Known rows, with every step that occurs
Y-W-U: [.03,.47,-.31,.26,.08,.11,-.16,-.33,.08,-.23,.26,.13,-.01,-.18,.35,.07,.30,-.04,-.56,-.18,-.15,-.07,.11,.30]
Y-L-U-X: [-.01,-.13,-.09,.02,-.47,-.04,-.09,-.14,.11,.04,.21,.19,-.19,-.23,.38,.10,.30,.19,-.31,-.18,-.13,.08,.12,.36]
U-W: [-.04,.19,.24,.15,.02,-.24,-.07,-.34,.27,-.24,.21,.01,.03,-.15,.41,.03,.33,.11,-.16,-.12,-.06,-.06,.22,.51]
X-S: [-.07,.17,-.05,.19,.31,-.01,-.06,-.25,.02,.05,.15,.01,.15,-.06,.26,.06,.29,-.20,.05,-.10,.01,-.08,.07,.02]
S-X-Y-H: [-.09,.44,.21,.14,-.18,.19,-.17,-.13,.19,-.15,.19,.12,.17,-.19,.40,.07,.22,-.13,-.08,.02,-.01,-.31,.19,.19]
U-Y-H: [.00,.26,.23,.28,-.11,-.05,.00,-.18,.06,-.01,.22,.13,.09,-.10,.40,.10,.31,-.23,-.26,-.05,-.04,.00,.18,-.12]
W-Y-H-U-X: [.08,.28,-.35,.15,-.16,-.04,-.14,.11,.17,-.21,.10,.06,-.01,-.17,.35,.14,.26,-.30,-.50,.11,-.01,-.02,.03,.59]
U-X: [-.12,-.03,.17,.20,-.11,-.25,.01,.00,.07,.11,.25,.24,.01,-.16,.40,.11,.27,-.02,-.38,-.16,-.02,-.09,.06,.48]
H-U-W: [.08,.22,.23,.08,-.23,-.18,-.09,-.14,.41,-.17,.02,.10,.12,-.06,.29,.07,.36,.08,-.22,-.02,-.07,-.09,.17,.39]
H-U-Y: [.03,.24,.24,.21,-.30,-.08,-.01,.00,.26,.03,.06,.23,.14,.00,.30,.11,.36,-.09,-.26,.02,-.04,-.07,.11,.06]
H-Y-W: [.03,.38,-.29,.02,.42,-.01,-.15,-.33,.08,.05,.02,.01,.08,-.12,.43,.10,.45,-.15,-.25,-.03,-.04,-.07,.12,.31]
X-Y: [-.08,.30,.28,.11,.04,-.05,-.19,-.18,.11,.06,.28,.00,.12,-.13,.33,.07,.31,-.13,.06,-.16,-.01,-.11,.22,.06]
U-H: [-.11,.18,-.26,.33,-.29,-.20,-.05,-.23,.10,.01,.34,.09,-.10,-.11,.21,.09,.33,.10,-.16,-.17,-.04,-.10,.14,.33]
H-U-W-Y: [.08,.27,.01,.12,-.22,-.17,-.11,-.05,.41,-.23,.03,.06,.06,-.10,.32,.09,.34,-.02,-.33,.07,-.04,-.07,.13,.54]
H-Y-L: [.00,.29,-.15,-.18,.18,.03,-.12,-.16,.14,.04,.03,-.05,-.03,-.11,.46,.11,.49,-.03,-.09,.00,-.03,-.02,.06,.17]
X-Y-L-U-H: [-.04,.10,.01,.07,-.40,-.03,-.23,-.23,.14,.12,.31,-.01,-.08,-.23,.29,.09,.32,.03,.00,-.20,-.08,.00,.29,-.09]
H-Y-L-U-A: [.01,.13,-.29,-.18,-.01,-.01,-.14,-.22,.17,.07,.01,-.01,.00,-.20,.42,.10,.46,.11,-.14,-.03,-.07,.01,.15,.17]
L-U: [-.06,-.02,-.21,.17,-.28,-.08,-.11,-.31,.02,.00,.11,.25,.06,-.10,.23,.07,.26,.17,-.21,-.19,-.08,-.02,.17,.60]
S-X-Y: [-.17,.42,.24,.18,-.14,.16,-.14,-.10,.19,-.10,.21,.16,.15,-.16,.42,.06,.23,-.06,-.05,.01,.01,-.34,.16,.30]
W-U-X-Y: [-.12,.23,-.03,.17,-.25,-.06,-.09,.02,.08,-.04,.31,.16,.09,-.16,.31,.11,.27,-.03,-.53,-.16,-.05,-.15,.10,-.05]
L-Y-H-U: [.19,.13,.04,-.11,-.32,-.31,-.12,-.07,.18,-.17,.06,.21,.07,-.08,.21,.12,.28,-.10,-.44,-.09,-.09,.00,.24,.67]
W-Y-L-U: [-.02,.20,-.50,.12,-.22,.05,-.16,-.03,.11,-.19,.20,.05,-.22,-.22,.41,.11,.27,-.05,-.37,.02,-.07,.07,.02,.73]
S-X-Y-H-U-L: [-.04,.41,.16,.10,-.29,.19,-.18,-.02,.28,-.15,.11,.17,.22,-.22,.42,.08,.21,-.19,-.07,.04,-.02,-.31,.22,.07]
S-X-Y-L: [-.13,.40,.24,.09,-.25,.22,-.15,-.09,.23,-.12,.23,.12,.04,-.21,.45,.07,.26,-.02,-.04,.01,-.03,-.28,.15,.20]
W-Y: [-.07,.36,-.36,.22,.09,-.03,-.11,.00,.09,-.22,.21,.05,-.06,-.13,.41,.10,.27,-.17,-.32,.04,.01,-.05,-.02,.82]

Rows
[.03,.45,-.42,.01,.31,.02,-.16,-.29,.14,-.05,.07,.00,.11,-.19,.42,.09,.44,-.06,-.41,-.04,-.07,-.09,.14,.10]	H-Y-W-U-A
[-.08,.38,-.55,.11,-.30,.02,-.09,-.13,.12,-.11,.24,.03,-.07,-.12,.23,.11,.39,.09,-.45,-.09,-.07,-.12,.08,-.11]	W-U-H-Y-L
[-.08,-.04,-.08,.31,-.37,-.11,-.03,-.29,-.01,.11,.14,.29,.07,-.09,.28,.08,.27,.06,-.29,-.15,-.07,.01,.22,.26]	L-U-Y
[-.05,.27,-.52,.25,-.05,-.17,-.10,-.33,.09,.11,.20,.02,-.07,-.15,.27,.11,.43,-.03,-.26,-.11,-.04,-.09,.19,.18]	U-H-Y-W
[-.08,.04,.20,.23,-.07,-.22,-.11,-.09,.08,.20,.32,.16,.04,-.26,.42,.11,.27,-.18,-.37,-.20,-.04,-.08,.21,.16]	U-X-Y-W
[.04,.38,-.40,.17,.04,.02,-.16,-.03,.09,-.29,.18,-.01,-.04,-.17,.38,.11,.25,-.28,-.37,.07,-.01,-.01,.03,.67]	W-Y-H
[-.10,.39,-.54,.17,-.23,-.02,-.08,-.15,.09,-.11,.22,.06,.01,-.09,.21,.10,.38,.07,-.46,-.10,-.05,-.16,.08,-.04]	W-U-H-Y
[-.12,.28,.19,.11,-.38,.15,-.17,-.18,.27,-.13,.20,.13,.04,-.25,.44,.06,.25,.06,-.10,-.01,-.05,-.25,.25,.22]	S-X-Y-L-U-W
[.01,.29,-.30,.31,.07,.02,-.12,-.26,.05,-.08,.26,.16,.01,-.22,.35,.09,.27,-.14,-.64,-.18,-.11,-.07,.11,.11]	Y-W-U-X-S
[-.04,.07,-.51,.15,-.21,-.01,-.12,.01,.08,-.07,.19,.06,-.19,-.25,.39,.12,.26,-.14,-.41,.02,-.04,.07,.03,.55]	W-Y-L-U-X-S
[-.06,.20,-.43,.10,-.21,-.14,-.08,-.21,.14,.11,.20,-.03,-.15,-.14,.29,.12,.45,.06,-.15,-.08,-.03,-.06,.14,.09]	U-H-Y-L
[.18,.25,-.03,-.01,-.21,.01,-.15,-.04,.26,-.20,.02,.12,.17,-.16,.33,.11,.28,-.21,-.17,-.06,-.09,-.03,.17,.10]	Y-H-U-L
[.02,.12,-.25,-.16,-.01,-.04,-.14,-.28,.16,.04,-.02,-.03,-.02,-.16,.42,.10,.47,.07,-.16,-.02,-.06,.02,.17,.21]	H-Y-L-U-W
[.06,.22,.24,.13,-.40,-.01,-.03,.02,.30,.02,.08,.18,.02,-.05,.35,.12,.38,-.04,-.26,.02,-.08,-.02,.11,-.03]	H-U-Y-L
[.00,.43,.01,.18,.02,.03,-.26,-.29,.17,-.05,.36,-.01,.11,-.28,.35,.06,.29,-.10,-.25,-.20,-.10,-.09,.28,-.14]	X-Y-W-U-A
[.01,.15,-.31,-.16,.01,.02,-.14,-.22,.10,.09,-.02,.01,-.02,-.13,.40,.11,.46,.04,-.14,-.02,-.05,.01,.12,.22]	H-Y-L-U
[.10,.28,.19,.00,-.15,-.01,-.25,-.08,.24,-.01,.15,.00,.22,-.20,.32,.10,.28,-.29,.02,-.11,-.05,-.07,.29,-.23]	X-Y-H-U-L
[.03,.31,.23,.05,-.02,-.01,-.24,-.22,.11,-.02,.25,-.06,.15,-.17,.31,.09,.29,-.24,.02,-.13,-.03,-.07,.27,-.09]	X-Y-H
[.10,.25,-.20,.04,-.14,-.28,-.13,-.21,.15,-.23,.27,.22,-.01,-.21,.31,.08,.27,.03,-.68,-.21,-.15,-.02,.26,.69]	L-Y-W-U-A
[-.12,.47,.14,.23,-.08,.19,-.18,-.21,.18,-.11,.23,.16,.12,-.21,.44,.06,.23,-.11,-.16,-.02,-.03,-.32,.20,.30]	S-X-Y-W
